(in the rows, 128 means zero)
Known rows, with every way that one mark hangs from another:
kuza{roloz}: [125 103 135 101 106 148 132 129 142 119 151 160 122 111 126 118 112 139
 130 110 133 141 132 116 116]
roloz{fofofi kuza}: [ 99 131 142 108  97 145 142 152 158 168  97 148 115 140 114 104 107 133
 144 106 110 143 140 156 140]
rabo{ruriku{dopo kapumi sipev}}: [142 106 105 154 148 107 159 182 127 110 194  79 110  60 128 142 105 113
 183 173 125 134 125 126 130]
dopo{napab ruriku{sipev}}: [136  83 114 134 161 140 113 133  81 133 164 139 113 126  98 127 133  89
  86 142 144 165 152 127  92]
tufitid{dopo rabo{ruriku} sipev}: [124 132 140  85 184 143 132 166  26  98 118  73 159  39 106 145 164  87
  78 143 153 121 138  61 136]
kapumi{fofofi ruriku tufitid{sipev}}: [165 114 143 111  80 116  99 122 143 117 102 167  98 114 180  42 180 182
 133 135  70  93 188  80 149]
kapumi{fofofi ruriku{dopo}}: [163 162 137 112  85 115 103 149 153 113 156 113 114 128 154  78 148 134
 125 138  75 127 169 100 120]
rabo{ruriku}: [141 126 121 144 157 114 110 133 111 114 121 101 134 113 117 149 123 110
 132 150 127 127 141 119 132]
tufitid{kapumi{fofofi ruriku{dopo}}}: [147 167 148  87  97 112 115 157 164 100 131 129 130  94 155  86 139 166
 119 118 106 109 160 118 106]
kapumi{ruriku}: [153 131 124 122 111 135 100 156 141 137 156 112 123 156 145 115 124 147
 114 136 125 136 142 101 138]
rabo{ruriku{sipev}}: [143  98 112 156 150 116 120 148 120 133 133 114 108  98 125 148 115 118
 159 159 142 127 141 121 132]
dopo{ruriku}: [133 107 120 123 144 135 106 126 107 123 141 140 119 118 112 132 145  86
  92 140 143 142 134 119 104]
tufitid{rabo{ruriku{kapumi}} sipev}: [108 109 131 118 175 127 168 154  73  93 127 100 146  45 131 138 146  96
 115 162 158 114 122  91 140]
rabo{ruriku{dopo kapumi{tufitid}}}: [148 128 108 141 146 105 140 156 120  76 169  70 130  78 129 115 126 122
 156 163  85 128 136 123 133]
ruriku{kapumi}: [118 119 123 141 127 128 174 157 137 127 159 108 125 100 140 131 112 137
 153 142 132 132 106 137 148]
rabo{ruriku{dopo}}: [146 143 116 133 157 105 115 145 112  91 156  82 137  98 111 140 126  97
 135 153 108 130 143 119 116]
kapumi{ruriku{dopo{napab}}}: [160 152 123 112 125 129 103 163 119 107 201  85 138 155 125 103 125 133
  94 132  96 154 156 102 113]
roloz{fofofi}: [136 142 131 124 104 122 157 139 154 153  97 163 114 124 112 113 115 128
 121 119 119 143 131 156 127]
rabo{ruriku{kapumi sipev}}: [136  90 109 165 148 116 156 169 128 132 157  98 105  77 135 152 103 126
 179 170 145 130 124 126 147]
tufitid{dopo kapumi}: [135 156 146  74 140 140 128 169 104 119 120 101 150  71 116 134 131 160
 100 101 146 121 127 116 118]
fofofi{roloz{kuza}}: [ 79 102 125 102 105 125 128 123 132 159 130 117 140 130 122 121 138 140
 121  94 129 111 124 147 146]
ruriku{dopo{napab} kapumi sipev}: [130 107 111 141 137 124 187 182 121 113 229  91 113  81 124 117 103 125
 166 151 114 154 123 140 116]
dopo{napab ruriku{kapumi sipev}}: [129  78 111 144 160 141 150 156  88 130 188 123 110 105 108 131 119  96
 106 153 147 167 135 133 107]
tufitid{dopo kapumi rabo sipev}: [109 145 160  44 163 148 154 172  57  94 107 106 167  16 119 126 164 135
  70 109 174 106 126  80 116]
roloz{kuza}: [ 92 118 139 112 121 152 116 142 130 142 126 112 130 144 129 121 121 130
 151 115 118 129 138 130 141]
dopo{napab ruriku{kapumi}}: [125 106 118 133 168 138 142 142  81 110 176 110 135 121 100 131 125  89
  79 145 132 168 136 131 108]

Rows:
[134 140 121 106 167 149 121 173  48 113 127  48 143  67 102 142 144  81
  87 152 143 144 131  87 126]	tufitid{dopo rabo{ruriku{sipev}}}
[137 138 113 142 172 109 149 162  97  83 188  58 147  92 107 142 110 103
 133 160 104 147 138 126 124]	rabo{ruriku{dopo{napab} kapumi}}
[132 110 151  59 162 139 128 170  71 115 133 143 139  22 112 136 161 135
  85 112 177 110 139  82 108]	tufitid{dopo{ruriku} kapumi sipev}
[172 129 140  99  78 108 103 133 142  93 141 148 103  97 174  35 184 169
 137 136  50  96 189  80 131]	kapumi{fofofi ruriku{dopo} tufitid{sipev}}
[139 135 111 142 155 107 150 168 118  89 181  67 134  76 121 144 113 106
 155 164 111 134 126 125 131]	rabo{ruriku{dopo kapumi}}
[143 111 106 153 163 111 157 177 106 103 201  72 123  76 114 141 103 109
 160 168 118 146 138 130 122]	rabo{ruriku{dopo{napab} kapumi sipev}}
[170 118 126  97 118 124 103 147 109  87 186 118 127 124 145  62 161 166
 108 131  71 123 175  83 124]	kapumi{ruriku{dopo{napab}} tufitid{sipev}}
[150  98 134 102  66 100 109 109 145 131 104 166 106 105 174  41 190 190
 113 114  78  79 178  94 153]	kapumi{fofofi{roloz} ruriku tufitid{sipev}}
[127 145 120 125 146 123 177 165 110  89 213  77 145  99 115 118 111 119
 129 139  97 154 124 138 115]	ruriku{dopo{napab} kapumi}
[106 113 134 105  71 112 113  88 146 131  72 147 118 120 151  51 179 163
 133  99  59  90 164 143 145]	kapumi{fofofi{roloz{kuza}} tufitid}
[162 118 113 122 101 127 111 181 151 133 208 107 102 124 146 105 123 141
 143 145 118 140 144 101 122]	kapumi{ruriku{dopo sipev}}
[134 123 142 111 127 113 122  98  94  79  53 142 124  64 152  62 194 123
 118 148  80  88 174  95 133]	kapumi{fofofi tufitid{rabo{ruriku} sipev}}
[121 146 125  86 181 168 137 169  16  95 160  44 165  84  82 127 151  59
  22 139 137 177 127  98 107]	tufitid{dopo{napab ruriku{kapumi}} rabo}
[164 123 114 122 118 131 111 176 127 126 212  97 114 140 132 103 120 138
 122 139 111 153 156 105 112]	kapumi{ruriku{dopo{napab} sipev}}
[129  70 109 144 135 135 151 164 124 141 176 134  91  79 129 134 126 102
 140 160 159 147 116 129 120]	dopo{ruriku{kapumi sipev}}
[130 150 136 110  99 126 118  92 116  85  56 131 124 104 151  50 184 125
 104 135  63 107 160 122 124]	kapumi{fofofi tufitid{rabo}}
[139 133 130 113  72 105 108 125 156 149 121 133 118 137 154  87 154 153
 100 115 101 108 157 118 142]	kapumi{fofofi{roloz} ruriku}
[137  86 121 153  85 120 172 144 159 133 128 146  76  73 171  73 138 167
 195 152  93 111 137 138 149]	ruriku{kapumi{fofofi tufitid} sipev}
[124 109 133 100 131 135 134 113  92  88  97 137 132  84 144  78 178 134
 105 134 110 103 140  98 130]	kapumi{tufitid{rabo sipev}}
[139 118 116 127 138 122 142 153 112 115 199 111 117 108 112 113 121 118
 140 136 111 150 146 134  96]	ruriku{dopo{napab} sipev}
[139  65 104 141 124 135 142 152 125 128 164 137  86  81 137 107 141 119
 140 160 133 140 124 126 123]	dopo{ruriku{kapumi{tufitid} sipev}}
[105 112 160  82 113  93 159 118 141 124  83 194 133  38 150 105 164 181
 127  96 150  64 146 128 123]	tufitid{kapumi{fofofi{roloz}} sipev}
[129 148 157  38 150 154 130 195  66  99 127  92 162  37 132 114 162 147
  58 115 171 111 136  61 123]	tufitid{dopo kapumi{ruriku} rabo sipev}
[114 115 134 109 176 126 140 136  66  93 109 111 148  62 124 138 157  91
 101 153 155 111 136  86 128]	tufitid{rabo{ruriku} sipev}
[124 175 139  68 175 144 122 175  58  83  97  51 176  42 101 143 142 109
  60 127 154 127 129 100 110]	tufitid{dopo kapumi rabo{ruriku}}
[124 115 156  77  98  99 137 139 152 131 105 179 127  59 163  93 162 193
 114 100 149  72 156 104 130]	tufitid{kapumi{fofofi{roloz} ruriku} sipev}
[128  92 116 126 108 114 139 117 124 117 128 141 109  84 136  88 167 115
 104 139 105 122 135 134 126]	dopo{ruriku{kapumi{fofofi{roloz} tufitid}}}
[121 135 134  60 159 159 124 180  61 103 121  89 144  34 102 126 156  95
  50 127 177 141 122 100  88]	tufitid{dopo{ruriku{sipev}} kapumi rabo}
[171 135 133 120  69 124  85 120 156 114  99 139 102 145 172  42 166 174
 123 136  53 111 182 100 141]	kapumi{fofofi ruriku tufitid}
[141 147 127 124 115 112 164 135 120  71 168  96 129  91 137  62 143 139
 137 139  39 133 155 140 120]	ruriku{dopo{napab} kapumi{fofofi tufitid}}
[177 157 130 109  86 116  87 126 134  85 144 113 120 144 153  32 167 156
 104 132  26 127 196 103 117]	kapumi{fofofi ruriku{dopo{napab}} tufitid}
[135 118 124 103 149 120 126 123  82  66 116 109 139  63 132  85 177 117
 109 150  97 106 149  92 122]	kapumi{tufitid{rabo{ruriku{dopo}} sipev}}
[140 128 127 129 114 118 114 104 111  92  60 123 111  86 148  62 177 120
 123 155  73 107 167 117 126]	kapumi{fofofi tufitid{rabo{ruriku{sipev}}}}
[131 168 130  98 193 152 113 157  13  88 122  29 179  96  79 141 141  72
  39 140 123 159 147  92 117]	tufitid{dopo{napab} rabo{ruriku}}
